Known rows, with every way that one mark hangs from another:
bili{lega muli{linor} petig}: [-0.249 -1.990  0.084 -1.065  4.449 -0.090 -1.382 -0.801 -2.087 -0.170
  1.485 -1.131 -1.246  0.404 -0.191 -0.562  0.686 -0.267 -0.208  1.096
 -1.809 -0.339 -2.558  0.356]
lega{bili{muli petig vapo{linor}}}: [-2.113 -0.280 -1.927 -2.196  0.558 -0.490 -1.557 -3.234 -0.646 -0.767
 -2.956  1.727 -0.355  0.809 -0.364 -0.142 -0.113  0.659 -0.212 -1.907
 -1.463 -0.108  0.006 -2.300]
bimar{kuge{linor} muli}: [ 1.274  0.673 -0.481  0.843  2.328  0.703  0.436  2.024  0.130  0.022
  1.436  1.224  0.158 -0.177 -0.340  0.304 -2.821 -0.353  0.534 -0.383
 -1.230 -0.083  0.838  1.040]
bili{petig vapo{linor{kuge}}}: [-2.520  0.532 -1.272 -0.880  3.695  0.428  1.198  0.031 -0.315  0.231
  0.125  0.923  1.125 -0.028 -0.411  0.244  1.077  1.338 -0.333 -2.782
 -0.272  0.203  1.540 -1.993]
bimar{kuge{bili{muli vapo}}}: [-1.080 -0.540 -0.242  0.322  2.146 -0.117 -0.026  0.875  1.294  0.865
 -1.869  0.018  0.107  0.146 -0.099  0.121 -3.008 -0.530  0.329 -1.910
 -0.315 -1.245 -0.784 -0.503]
muli{bili bimar{kuge} linor}: [ 0.238 -1.600  1.124  1.060 -3.456 -0.270  0.783 -0.468  0.413  0.735
  1.610 -2.155 -0.340 -1.021  0.464  0.174 -0.847 -0.979 -0.270  2.005
  0.442  1.488 -1.713  1.804]
linor{muli}: [ 1.604  0.850  1.082 -1.711  0.326 -0.233  0.397  2.258  0.305 -0.242
 -4.875 -0.924  0.356 -0.273 -0.740  0.281 -0.261  0.478  0.311 -2.461
 -0.643 -0.287 -0.421 -0.495]
petig{bili{vapo}}: [-1.683  1.140  0.330 -1.035 -1.076  0.521  1.492 -2.163  0.046  0.480
 -0.636 -0.331  1.190 -0.034 -0.447  0.257  0.239  0.962  0.085 -2.435
  1.897 -0.454 -1.042 -1.008]
bili{muli}: [ 1.445 -1.110 -0.019 -2.285  1.500  0.401 -0.172  0.443  0.253  0.170
 -1.793  0.071 -0.375 -0.222 -0.486  0.033 -0.154 -0.049  0.174 -1.722
 -1.610 -0.737 -1.173 -0.391]
petig{bili{vapo{linor}}}: [-1.052  1.190 -1.472 -0.982 -1.035  0.245  0.863 -2.148  0.988 -0.689
 -0.188  1.413  1.402 -0.029 -0.431  0.236  0.214  1.242  0.074 -2.861
  1.707  0.019 -0.376 -2.199]
linor{kuge muli{bili{petig vapo} bimar}}: [-2.971  0.030  2.181 -0.113 -2.334 -1.350  1.457 -2.091 -1.206  0.673
 -4.934 -2.012  0.126 -0.548  0.623 -0.005  2.109 -0.191 -0.510  1.678
 -0.087  0.371  2.018  0.752]
bimar{kuge muli{bili}}: [ 1.474 -0.172 -0.166 -0.034 -0.740  0.304  0.728 -0.095  0.512  0.346
  2.921 -0.158 -0.259 -0.642  0.065  0.255 -0.998 -0.785  0.073 -0.337
 -0.889  0.010 -0.306  1.351]
muli{bimar}: [ 1.149 -0.090  0.590 -1.168 -1.707  0.516  0.640  2.151  0.242  0.434
 -1.860 -0.360  0.646 -0.560 -0.012  0.080  0.394  0.667  0.405  2.008
  0.168  0.776  0.126  0.680]
bili{petig vapo{linor{muli}}}: [-2.309  1.689 -0.949 -1.461  2.925 -1.101  0.897  0.370 -0.514 -1.191
 -4.512  0.988  1.038 -0.014 -0.444  0.150 -0.034  1.062 -0.115 -2.738
 -0.564 -0.067  0.759 -2.071]
muli{bili bimar linor{kuge}}: [ 1.189 -1.662  1.669  0.510 -4.264  0.048  0.732 -0.139  0.364  0.613
  1.376 -2.756 -0.404 -0.908  0.300  0.069  2.113 -1.208 -0.469  1.426
  0.540  1.652 -0.613  1.671]
bimar{kuge{linor} muli{bili{petig vapo}}}: [-2.871  1.001 -0.331  1.384  1.705 -0.165  1.812 -1.947 -1.164  0.300
  2.471  1.546  0.071 -0.185  0.251  0.161 -1.802 -0.719 -0.154 -0.314
 -0.710 -0.193  1.470  0.991]
muli{bili bimar linor}: [ 1.254 -1.060  1.054 -0.152 -4.646 -0.232  0.853 -0.093  0.326 -0.113
  1.047 -1.814 -0.297 -0.900  0.296  0.043  1.353 -0.904 -0.381  1.618
  0.705  1.739 -1.609  1.602]
muli{bili{vapo} bimar{kuge}}: [-2.620 -0.434  0.645  0.689 -2.925 -0.279  1.186 -1.228  1.249  1.407
 -0.416 -0.404  0.568 -0.980  0.643  0.461 -0.762 -0.328 -0.284  1.953
  1.933  0.702  0.292  0.925]
muli{bili linor}: [ 1.514 -0.545  0.744 -0.579 -2.253  0.153  0.849 -0.106  0.440 -0.035
  2.593 -1.397 -0.279 -0.656 -0.378  0.255  0.745 -0.799 -0.453 -2.703
  0.461  0.927 -2.480  0.571]
vapo{linor}: [ 2.044  0.433 -1.675 -1.536  0.667  0.725  0.263  2.099  1.222 -0.686
  0.095  1.787  0.864 -0.331 -0.630  0.318 -0.080  1.055  0.193 -2.676
 -0.273  0.584 -0.017 -1.732]
vapo{linor{kuge{bili{lega petig} bimar}}}: [ 2.108  0.600 -1.400  1.926  1.295  1.038 -1.010  2.120 -1.170 -0.128
  2.240  1.904 -0.058  1.249  0.167 -0.077 -0.557  1.339  0.453 -0.810
 -1.326 -0.087  1.637 -1.468]
vapo{linor{muli}}: [ 2.153  1.007 -0.770 -1.622  0.298 -0.523 -0.219  2.174  1.113 -1.300
 -4.193  0.890  0.528 -0.398 -0.718  0.363 -0.373  0.573  0.270 -2.833
 -0.731  0.111  0.121 -1.759]
petig{bili{lega muli{bimar{kuge}}}}: [ 0.095 -2.646  0.571  0.434 -1.308 -0.177 -1.860 -3.648 -0.692  0.884
 -1.265 -0.552 -0.755  0.109  0.590 -0.561 -1.067  0.084  0.366  5.944
 -0.478 -0.793 -0.828  0.824]
bimar{kuge{bili} muli}: [ 2.862  0.747 -0.522  0.652  1.068  0.747  0.318  3.789  0.472  0.261
  1.451 -0.171  0.368  0.073 -0.149  0.023 -2.475 -0.316  0.782 -0.372
 -1.445 -0.534 -0.103  0.968]
bimar{muli}: [ 2.143  0.876 -0.530 -1.738  1.169  0.612  0.562  2.587  0.341 -0.539
  1.071 -0.094  0.334 -0.211 -0.495  0.117  0.396  0.125  0.333 -0.599
 -0.958 -0.063 -0.286  0.842]

Rows:
[ 2.042  0.969 -0.121  0.085  0.377  0.349  0.491  2.708 -0.087 -1.412
  3.063 -1.318 -0.507  0.211 -0.202  0.141 -0.457 -0.797  0.087 -2.096
 -0.499  0.748 -2.368  1.414]
kuge{bimar{muli{linor}}}
[-1.704 -0.786 -0.155  0.238  3.877 -0.382 -1.129 -0.015 -1.241 -0.370
  0.931 -1.021 -0.692  0.868  0.087 -0.695 -0.001 -0.514 -0.042  0.705
 -0.340 -0.653 -1.941  0.030]
kuge{bili{lega muli{linor} petig vapo}}
[ 0.219 -2.146  0.496  1.786 -1.386 -0.113 -1.843 -3.835 -0.885  0.686
 -1.381  1.018 -0.826  0.368  0.732 -0.432 -2.251 -0.296  0.568  5.855
 -0.525 -0.654  0.324  0.921]
petig{bili{lega muli{bimar{kuge{linor}}}}}
[-2.954  0.224  0.138 -0.418  0.946  0.159  0.271 -2.136 -1.070  0.713
  2.103  0.719 -0.004  0.057  0.136 -0.092  1.445  0.637 -0.538  0.580
  1.285 -0.232  0.184 -0.357]
muli{bili{lega petig vapo}}
[-1.574  0.292  0.097 -0.249 -0.736  0.243 -0.494 -1.064  1.255  0.551
  1.972  0.597  0.119 -0.256  0.037  0.112  1.245  0.171 -0.512  0.084
  2.888 -0.124 -0.254 -0.189]
muli{bili{lega vapo}}
[ 2.857 -1.567  0.245  0.212  1.500  0.678 -2.215  1.624  0.408  0.770
 -0.216 -0.462 -0.860  0.566 -0.180 -0.414  0.410 -0.280  0.364  0.863
 -1.196 -1.334  0.245 -0.133]
linor{kuge{bili{lega muli}}}
[ 0.613  0.828  1.292 -0.176 -1.193 -0.644  1.334 -1.039 -2.120 -0.354
 -3.556  0.884 -0.257 -0.152 -0.223  0.189 -0.628 -0.050  0.075 -2.185
 -2.033 -0.122  1.273 -0.098]
kuge{linor{muli{bili{petig}}}}
[ 3.768  1.311  0.029  1.221 -0.852  1.006  0.494  3.977  0.318 -0.230
  1.481 -0.636 -0.121  0.674 -0.042  0.162 -0.627 -0.305  0.585 -2.083
 -1.230 -0.456  0.828  0.979]
linor{kuge{bili bimar{muli}}}
[ 2.289 -0.053  0.075 -0.621 -1.773 -0.146  0.524  0.424  0.384 -1.185
  3.938 -1.559 -0.632 -0.560 -0.186  0.023  1.296 -1.563 -0.234 -1.042
 -0.253  0.827 -1.989  1.853]
bimar{muli{bili linor}}
[-1.500  1.053  1.219  0.884  2.891 -0.368 -0.515  1.565 -1.238  0.579
 -3.488 -1.315  0.255  0.833 -0.103 -0.296  0.577  0.612  0.139  0.227
  0.094 -1.080  1.499 -0.572]
linor{kuge{bili{lega petig vapo}} muli}
[-3.303 -0.936  1.447  0.674 -1.598 -0.533  1.790 -2.079 -1.288  0.798
  1.175 -2.580  0.028 -0.606  0.596  0.004  2.596 -0.702 -0.807  1.489
  0.813  1.412 -0.062  1.354]
muli{bili{petig vapo} bimar linor{kuge}}
[ 0.278 -0.315  0.625  1.356 -0.578  0.580  0.522  1.551  0.246  1.026
 -1.487  0.996  0.466 -0.438  0.088  0.342 -2.842  0.246  0.547  2.306
 -0.266  0.656  1.186  0.849]
muli{bimar{kuge{linor}}}
[-1.238 -2.126  0.991  1.649 -0.826 -0.381 -0.234 -1.886 -1.890  0.763
  3.185 -1.557 -0.817 -0.325  0.847 -0.341 -0.100 -0.338 -0.429  5.241
 -0.137  1.214 -1.290  1.886]
muli{bili{lega petig} bimar{kuge} linor}
[-0.022  0.139 -0.451  1.026  1.812  0.141 -1.922  1.036  0.998 -0.203
 -0.977  2.173 -0.364  0.838 -0.057 -0.272 -1.658 -0.435  0.557  0.502
  0.703 -1.223  0.622 -0.498]
kuge{bili{lega muli vapo} linor}
[ 0.304 -0.212  1.563 -0.097 -0.937 -0.724  0.248  1.787  0.238  0.553
 -5.775 -1.559  0.311 -0.636  0.105  0.292 -1.858  0.126  0.383  2.180
 -0.569  0.265  0.174  0.798]
linor{muli{bimar{kuge}}}
[ 1.628  0.331 -0.240  1.332 -0.884  0.308  0.636 -0.188  0.323  0.068
  2.693  1.377 -0.406 -0.414 -0.034  0.272 -2.239 -1.111  0.193 -0.493
 -0.962  0.131  0.963  1.336]
bimar{kuge{linor} muli{bili}}
[ 2.096 -1.516 -1.654  0.099  3.270  0.277 -2.047  0.551 -0.981 -0.320
  0.452  1.350 -0.643  0.856 -0.008 -0.585  0.416  0.480  0.310  0.972
 -2.924 -0.864  1.351 -1.525]
vapo{linor{kuge{bili{lega muli petig}}}}
[-2.114 -1.251  0.382 -0.596 -1.718 -0.513 -1.444 -4.020 -0.011  0.086
 -2.119 -0.231 -0.223  0.335  0.685 -0.610  1.158  0.144 -0.016  5.196
  1.589 -0.760 -0.537  0.214]
petig{bili{lega muli{bimar} vapo}}
[ 0.535  0.345  1.311 -1.463 -1.194 -0.798  1.358 -1.042 -1.920 -0.097
 -3.444 -0.662 -0.160 -0.333 -0.193  0.052  0.624  0.148 -0.177 -2.143
 -1.873 -0.307  0.066 -0.059]
linor{muli{bili{petig}}}
[-1.700  0.101  1.200  1.484 -2.169  0.076  1.241 -0.979  1.017  0.488
  2.821 -1.888 -0.368 -0.207  0.107  0.709  0.798 -1.052 -0.913 -4.521
  2.146  0.798 -1.350  0.377]
muli{bili{vapo} linor{kuge{bimar}}}
[ 3.069  0.473 -1.529  0.586 -2.769  0.255  0.109  0.122  1.190 -1.151
  3.503  1.349 -0.524 -0.071  0.182  0.361  0.796 -0.628 -0.370 -2.389
 -0.999  0.624  1.299  0.050]
vapo{linor{kuge{bimar{muli{bili}}}}}
[-2.358  0.286 -0.178  0.220  1.808 -0.486 -0.096 -1.625 -1.219 -0.937
  5.323 -0.975 -0.750  0.115  0.347 -0.577  2.096 -0.972 -0.699  1.901
  0.910  0.434 -1.346  1.527]
bimar{muli{bili{lega petig vapo} linor}}
[-2.724  0.788  1.005 -0.459  0.532 -1.074 -0.134 -1.992 -1.160  0.066
 -2.292 -0.243 -0.253  0.086  0.151 -0.195  1.240  0.225 -0.511  0.389
  0.876 -0.513  0.335 -0.321]
linor{muli{bili{lega petig vapo}}}
[-1.197  0.830 -2.054 -0.611  2.453  0.381 -1.348  1.069  2.050 -0.608
  1.329  2.282  0.805  0.073 -0.364  0.077  0.473  1.139 -0.125 -0.111
  2.459  0.160  0.241 -1.926]
bili{lega vapo{linor}}
[ 4.285  1.085 -2.000  1.945  0.075  0.816 -1.922  3.735  1.102 -1.311
  3.545  1.699 -0.367  1.048  0.143 -0.175 -0.398  0.055  0.551  0.473
 -0.517 -0.101  1.643 -0.188]
vapo{linor{kuge{bili{lega} bimar{muli}}}}
[-0.241 -0.863  0.104  0.386  2.350  0.262 -1.881  0.860  1.262  0.729
 -0.629 -0.297 -0.345  0.585 -0.017 -0.349  0.622 -0.335  0.164  0.388
  0.640 -1.372  0.552 -0.465]
linor{kuge{bili{lega muli vapo}}}
[ 0.631  2.045 -0.183  1.346 -0.036  0.681  0.828  3.303  1.039 -0.125
  1.167 -0.442  0.324  0.721  0.107  0.251 -0.440 -0.464  0.240 -2.392
  0.505 -0.437  1.022  0.595]
linor{kuge{bili{vapo} bimar{muli}}}
[-1.154  0.658 -0.200  0.372 -0.062 -0.683 -1.443 -2.549  0.860 -0.585
 -2.816  0.032  0.537  0.389 -0.261 -0.100  1.516  0.670 -0.291 -0.307
  1.958 -0.611  0.994 -1.964]
petig{bili{lega vapo{linor{kuge muli}}}}
[-1.223  0.791 -1.674 -0.247 -0.058  0.312 -0.940 -2.421  0.978 -0.691
  1.284  1.877  0.999  0.365 -0.259 -0.102  0.718  1.431 -0.065 -0.023
  2.556 -0.239 -0.290 -2.118]
petig{bili{lega vapo{linor}}}
[-2.822  0.640  0.221 -1.111  0.022  0.083  2.193 -1.881 -1.151  0.708
  0.619  0.359  0.603 -0.376 -0.045  0.247  0.988  0.474 -0.375 -2.373
  0.352 -0.034  0.032 -0.457]
muli{bili{petig vapo}}
[ 0.547  1.744 -1.141  0.474  0.731 -0.743 -1.828  2.828  2.091 -1.480
 -3.294  1.370  0.707  0.546 -0.168 -0.035 -0.476  0.481  0.408 -0.469
  1.634 -0.382  0.716 -1.900]
kuge{bili{lega vapo{linor{muli}}}}
[-0.100 -0.975  0.630 -0.160 -2.225  0.106 -0.105 -1.454 -1.859  0.680
  0.982  0.303 -0.396 -0.126  0.787 -0.459  1.686  0.554 -0.093  5.242
 -0.203  0.617  0.680  1.145]
muli{bili{lega petig} bimar}
